Each row comes from the steps of one walk. Every step used is in the known rows, and no mark comes twice. Write the walk behind each row, first mark first.
Known rows:
nupi > laza > ledasa: [ 43.4  15.1 -16.4  -7.3  40.7   5.3 -11.8 -25.0  28.3 -27.7 -15.8 -16.4
   3.6 -15.3  15.2  13.8  18.8 -30.7 -15.9   1.8 -14.1 -28.0   0.9]
gevegul > getubos > posuro > ledasa > laza: [-33.3  18.6  40.9  -0.5  -1.2 -26.3  35.9 -12.3  -3.1  26.0  -7.5  11.5
 -51.3  -1.8   3.2 -22.8 -27.9   5.0  21.3  -1.1   5.6  26.8 -18.6]
posuro > ledasa > laza > nupi > getubos > gevegul: [ -5.8  39.4 -24.0  23.3 -16.2   1.6  14.5  34.8  -9.8  34.4  17.8 -30.5
   8.5  -8.2 -42.7   0.3 -12.0  -7.7 -11.6 -10.1  40.9 -27.0 -18.1]
getubos > nupi: [ 10.6 -33.7 -29.0  -8.2  13.9 -24.8 -17.0 -46.2  17.1  34.8   2.1   8.9
 -21.0  43.8 -30.5   1.0  13.9 -10.3 -23.5  -8.8   2.0   6.2 -16.8]
derov > posuro > ledasa > laza > nupi: [-42.1  20.3  23.2  17.0  -1.5 -10.6  35.9  46.9  -8.0 -40.3  12.6 -20.8
   7.6   7.4  -2.8 -19.1 -10.7  26.9  14.0  13.9 -32.1   1.7  25.6]
nupi > getubos > posuro: [ 40.5 -12.8 -22.0 -27.0  10.2  14.7 -37.2 -32.6  -2.5  36.9  11.5  10.2
 -14.6 -14.1   5.2  22.3   8.6  -8.7 -10.6   1.2  27.7   4.8 -33.4]
gevegul > getubos > posuro > ledasa: [  7.1  -7.4  38.8   4.6 -14.7 -11.8   5.2  -1.6   2.1  49.6 -17.1  37.4
 -85.2  -6.9   4.1 -45.7 -21.6  17.7  36.3  -3.7   7.7  21.4  13.7]
fomot > posuro > ledasa > laza > nupi > getubos > gevegul: [-12.4  21.5 -22.6  16.9 -23.7  -6.5  19.5  31.1 -35.8  21.2  -3.7  -2.5
  29.5 -46.6 -34.4   3.7 -22.6  -8.0  10.1  35.3  35.0  -8.4  -7.0]
laza > nupi > getubos: [ 20.3 -36.1  -7.5  -1.4  14.0   6.6 -38.8  13.0  19.7  14.9  12.2   2.7
   9.2  27.3   3.1   4.5   7.3  -9.9  -8.9 -26.8  15.6  -6.8  -4.8]
gevegul > getubos > nupi: [ -0.4 -55.8   3.4  -6.3  21.6 -47.0 -17.0 -39.0  36.8  32.7   1.8  32.3
 -42.6  55.2 -25.1  -9.2  -8.5  -7.9  -5.0 -34.2   2.3  30.1 -25.6]
toduko > fomot > posuro: [ 39.3  -7.9  -2.1 -24.1  -7.4  10.3 -20.6 -31.8  21.8 -13.7  -3.3  34.6
   1.6 -31.0  16.9  18.5  18.5  27.3  19.6  42.5 -25.7  29.1 -11.6]
laza > nupi > getubos > posuro > ledasa: [  7.3   3.4  -6.7   9.3 -13.4  19.5  -9.7  51.7 -11.0  59.2  -3.8  10.4
 -27.5 -16.0  -9.4 -29.0   4.1  -8.6  18.2 -14.8  45.5 -22.6   5.4]
laza > nupi > getubos > posuro > derov: [  6.9 -21.1   1.5   4.8 -14.8  56.6 -40.1  60.7   0.8  17.8   0.1 -18.7
  18.7  11.8 -20.4 -12.0  -1.0  -4.8 -11.6 -11.3  44.9 -25.0  11.7]
fomot > toduko: [ 23.4 -31.5 -11.2 -17.4  -4.7 -46.5 -29.2 -58.2   2.0 -12.3 -25.6  44.8
  13.1  33.5  34.8  -8.1 -14.7  17.2 -21.5   8.7 -27.6  38.0  28.6]
getubos > posuro > ledasa: [ 18.1  14.1   4.6   2.5 -21.0  10.7   4.1  -6.9 -17.8  50.7 -15.0  13.0
 -63.5 -16.0  -1.9 -34.2   0.1  15.0  16.1  21.2   9.4  -3.3  21.4]
gevegul > getubos: [ 21.2 -46.7  38.2  -6.4  13.6 -28.7 -22.7 -38.7  30.8   3.6   0.0  28.3
 -49.7  36.0  14.9 -12.0 -16.4  14.6   8.6 -16.7 -22.9  34.7   3.0]
derov > posuro > fomot: [  6.6  -4.8  19.9  -6.4 -29.0  -5.5 -18.5  20.0   3.0 -45.6   8.8  12.6
 -25.9  16.7  -0.7   2.1  21.2  66.7  36.0  15.0 -71.1  30.3  31.9]
laza > ledasa > posuro: [  6.5   5.9   4.7 -14.6  27.4  25.8  -1.6 -33.0  -5.0  -7.8   0.2 -35.7
 -17.0  -6.6  27.4   7.2  -4.0 -20.7 -10.9  -4.3   2.1 -24.0  -0.7]
posuro > derov: [ 26.8 -37.7  16.9   5.0 -27.4  24.1 -24.7  -0.1   1.3  -8.1   1.0 -11.1
  -1.4  37.9 -16.4 -18.3   3.7  20.7 -18.2  11.8 -17.1 -14.0  49.0]
fomot > posuro > ledasa > laza > nupi: [-50.3  -3.0  23.3  16.0 -11.4 -23.1  41.0  19.6 -32.0  -9.3 -21.5   4.4
  14.6  -9.1   2.2 -24.8 -18.8   2.9  25.6  43.4 -10.6  10.1  30.1]
gevegul > getubos > nupi > laza > ledasa > posuro > fomot > toduko: [-45.4   8.1 -12.4   4.2  14.2 -67.0  17.9   0.8  20.7 -31.4 -32.4  50.4
  34.5  14.0  20.9   9.9  -7.3 -20.9   4.6 -61.6 -11.0  36.7 -20.5]
nupi > getubos > posuro > ledasa: [ 33.9  -2.2 -16.4  -8.5 -22.3   7.1  -9.6   1.1 -22.2  66.7   5.0  21.9
 -32.5 -33.0  -4.8 -13.1  13.1  -5.6   9.6   1.1  32.9 -15.3  -2.7]
derov > posuro: [ 33.6 -20.4   6.0 -14.0   9.6  -0.8 -22.6 -23.6   8.0 -39.6  16.2   7.7
 -15.0   5.8  12.7  11.1   2.6  37.5   1.1  24.6 -46.4  21.3  16.9]
getubos > posuro > derov: [ 17.9 -12.5  12.5  -1.4 -22.2  48.9 -24.7   3.9  -7.7   7.6  -8.7 -16.2
 -19.2  13.2 -16.0 -17.4  -3.8  19.3 -12.6  24.3   7.3  -5.8  26.3]
toduko > fomot > posuro > ledasa > laza > nupi > getubos: [-19.9  19.3  -7.6  -2.7 -19.2  -0.5  25.2  46.3   2.9   0.7  10.3  18.4
  55.4 -43.6   0.0  11.1  20.4  -2.0  28.9  10.2  16.3  -3.1 -27.7]

Write each row's walk:
[ 23.0   8.6 -50.7  -8.1  49.1 -15.6  -5.9 -26.2  33.0   1.9 -14.2 -13.7
  11.0   3.6 -24.3  16.2  27.2 -51.1 -28.4 -15.5  12.1 -31.1 -27.6] | getubos > nupi > laza > ledasa
[ 17.0 -33.1  12.0   3.9 -33.5 -19.8  10.8 -14.8 -37.1  20.6 -24.6  43.8
 -25.1 -31.9   4.3 -33.6  -1.9  17.2  33.8  55.2 -19.8  10.1  52.4] | fomot > posuro > ledasa
[ 21.6  27.0  -9.2   0.2  51.1  24.0  12.5 -37.4   6.2 -36.4   4.5 -22.1
  18.0 -32.6  40.5  33.1   7.3 -38.3 -27.9  -5.9  -5.7 -19.0 -14.6] | nupi > laza > ledasa > posuro
[-36.4   4.0  17.0   4.3  29.2  -8.0   7.4  -8.8  16.8 -24.6   4.5 -33.9
  13.1  46.6   5.5   7.9 -11.3  -3.0 -17.1  -3.6 -11.7  11.5 -10.5] | ledasa > laza > nupi
[-34.0 -16.9   1.2   6.2 -12.9 -24.1  26.3  28.4 -36.7   6.7  -2.1  14.5
  44.9 -26.1  -1.4  -4.9  -6.1 -18.7  21.3  23.8  14.6  -2.8   6.2] | fomot > posuro > ledasa > laza > nupi > getubos
[-26.2  34.8 -32.0   8.7  19.4  -2.1  22.7   5.8   6.7 -13.5  -3.5 -13.6
  16.2  -3.7 -11.1  27.3  32.6 -29.4  -2.4 -36.8  -4.3 -15.5 -29.6] | getubos > nupi > laza > ledasa > posuro > fomot
[-23.5  -5.8   9.9  -0.1 -33.7 -33.6  -0.7 -26.3 -23.5 -28.4 -12.3  44.4
  16.9  24.6  46.7   3.2  -6.3  39.4   3.9  -9.8 -42.7  54.8  26.5] | ledasa > posuro > fomot > toduko
[ -2.5  45.5 -23.7  18.1 -13.4   4.4  14.8  58.1 -12.2 -11.0  30.9 -28.6
  22.4 -28.2 -39.7  11.3 -14.8  17.4  -1.3   5.9  16.3 -16.9 -12.8] | derov > posuro > ledasa > laza > nupi > getubos > gevegul
[ 69.0  -3.9 -39.3  -9.9  -5.7   9.4 -44.0 -34.0   5.2  33.1  21.5  -3.4
 -13.6 -10.6 -29.0  27.7   1.5   1.7 -25.2   0.2  24.8  -7.3 -25.8] | nupi > getubos > gevegul
[ 32.9 -21.6  10.0 -10.9 -41.1  41.6 -21.1  11.5  10.7 -28.4  -5.6  19.4
  31.7 -20.6  -5.1  -0.1  17.8  38.6  10.8  44.9 -20.8   5.6  25.6] | toduko > fomot > posuro > derov
[-27.2   1.8  -1.0  13.3  -3.4 -15.6  20.8  34.8  -6.6  18.4  16.8 -12.5
  24.0  12.4  -8.8  -7.7   6.4 -16.6  -2.5 -20.8  20.4 -21.5  -5.1] | posuro > ledasa > laza > nupi > getubos
[-24.9   7.4  -0.9   7.7  -1.0 -13.5  22.6  54.7  -9.3 -24.1  31.1 -10.9
  37.3  -7.4  -5.0   3.3   1.9   8.3   8.4  -5.4  -5.3  -9.2   1.1] | derov > posuro > ledasa > laza > nupi > getubos
[-37.4  34.2  15.1   7.9 -18.1   0.8  39.6  38.8   7.5 -15.9  -8.2   7.6
  25.2 -27.4   3.5 -10.0   6.3  17.2  35.2  31.0  -9.9   9.1  -4.8] | toduko > fomot > posuro > ledasa > laza > nupi
[  4.5 -28.9  25.4  12.5 -17.6  42.3  -0.6 -11.8 -19.9 -17.1  20.3 -19.6
  15.1  17.6  10.6   1.2 -10.0  13.3 -28.6   2.7  -9.5  -3.8  33.8] | ledasa > posuro > derov
[ -4.1  42.6   3.5   8.9  11.1  17.1  17.7   7.1   0.8 -43.7  -3.3 -17.2
   9.9 -23.2  29.4  25.6  25.0  -6.8  10.2 -18.2 -29.8 -11.9  -2.3] | nupi > laza > ledasa > posuro > fomot
[  0.9  27.5 -27.5   5.0  16.3   7.0 -13.7   2.7  13.2   4.2  24.6 -40.9
  27.2  11.0 -31.7  35.5 -16.3 -13.1 -31.7 -10.1  34.6  -7.2 -48.3] | ledasa > laza > nupi > getubos > gevegul
[ -5.7   6.6 -32.4  13.9  24.3  32.3  17.2   6.7   3.0 -20.7   2.9 -36.0
  53.4  -5.0 -22.9  17.8  12.5 -49.9 -48.2 -22.4  23.1 -47.3  -6.8] | getubos > nupi > laza > ledasa > posuro > derov
[-28.3  15.3   5.0 -13.4 -21.6 -20.4  -1.2  -1.6 -19.3 -33.5 -36.9  11.4
  12.5  11.1  40.5  -8.3  -5.2  15.3  13.3 -15.3 -25.8  12.0  31.1] | laza > ledasa > posuro > fomot > toduko
[ 12.2 -20.6  33.7 -14.0  18.8  -5.9 -23.2 -36.1  22.6  20.2  -9.8  24.6
 -67.2  11.6  15.9 -10.3 -23.9  11.0  14.0  -3.8   1.2  42.2 -17.2] | gevegul > getubos > posuro
[ -0.8  -6.4  18.6  -1.0  -5.8  57.2  -3.2  11.8 -15.5 -21.0  -0.4 -53.0
   9.7   3.3   2.7 -11.0  -7.0 -12.6 -20.4  -1.0   5.4 -48.0  38.1] | laza > ledasa > posuro > derov
[-27.9  18.2  -9.8 -12.6  33.2  13.2  -7.7   1.8   4.8   6.9  13.2 -28.2
  27.0   6.4   1.5  29.6  -6.5 -26.0 -17.2  -9.3  38.2   5.4 -57.4] | ledasa > laza > nupi > getubos > posuro
[-10.4  -2.4 -11.2   1.8  64.9 -19.9  18.6 -31.4  32.7  -9.1   2.8   5.0
   2.6  -4.5   7.8  24.2  -6.2 -58.4 -20.8 -49.6  17.5   0.6 -52.4] | gevegul > getubos > nupi > laza > ledasa > posuro
[-14.8  12.0  11.4   4.6 -12.6 -26.3  36.3 -22.7 -15.4  10.3   6.1  -9.8
 -11.9  12.7  -2.7 -14.0   2.3   5.3  -1.7  13.3 -19.0  -3.0  11.9] | posuro > ledasa > laza
[-21.1  22.6  18.8  -5.9  -9.8  22.0   4.3  11.1 -11.4 -16.0  -7.4 -29.0
 -28.3   3.4  15.9  -0.6  13.2  10.0  25.7 -15.4 -21.1 -14.6  14.7] | laza > ledasa > posuro > fomot
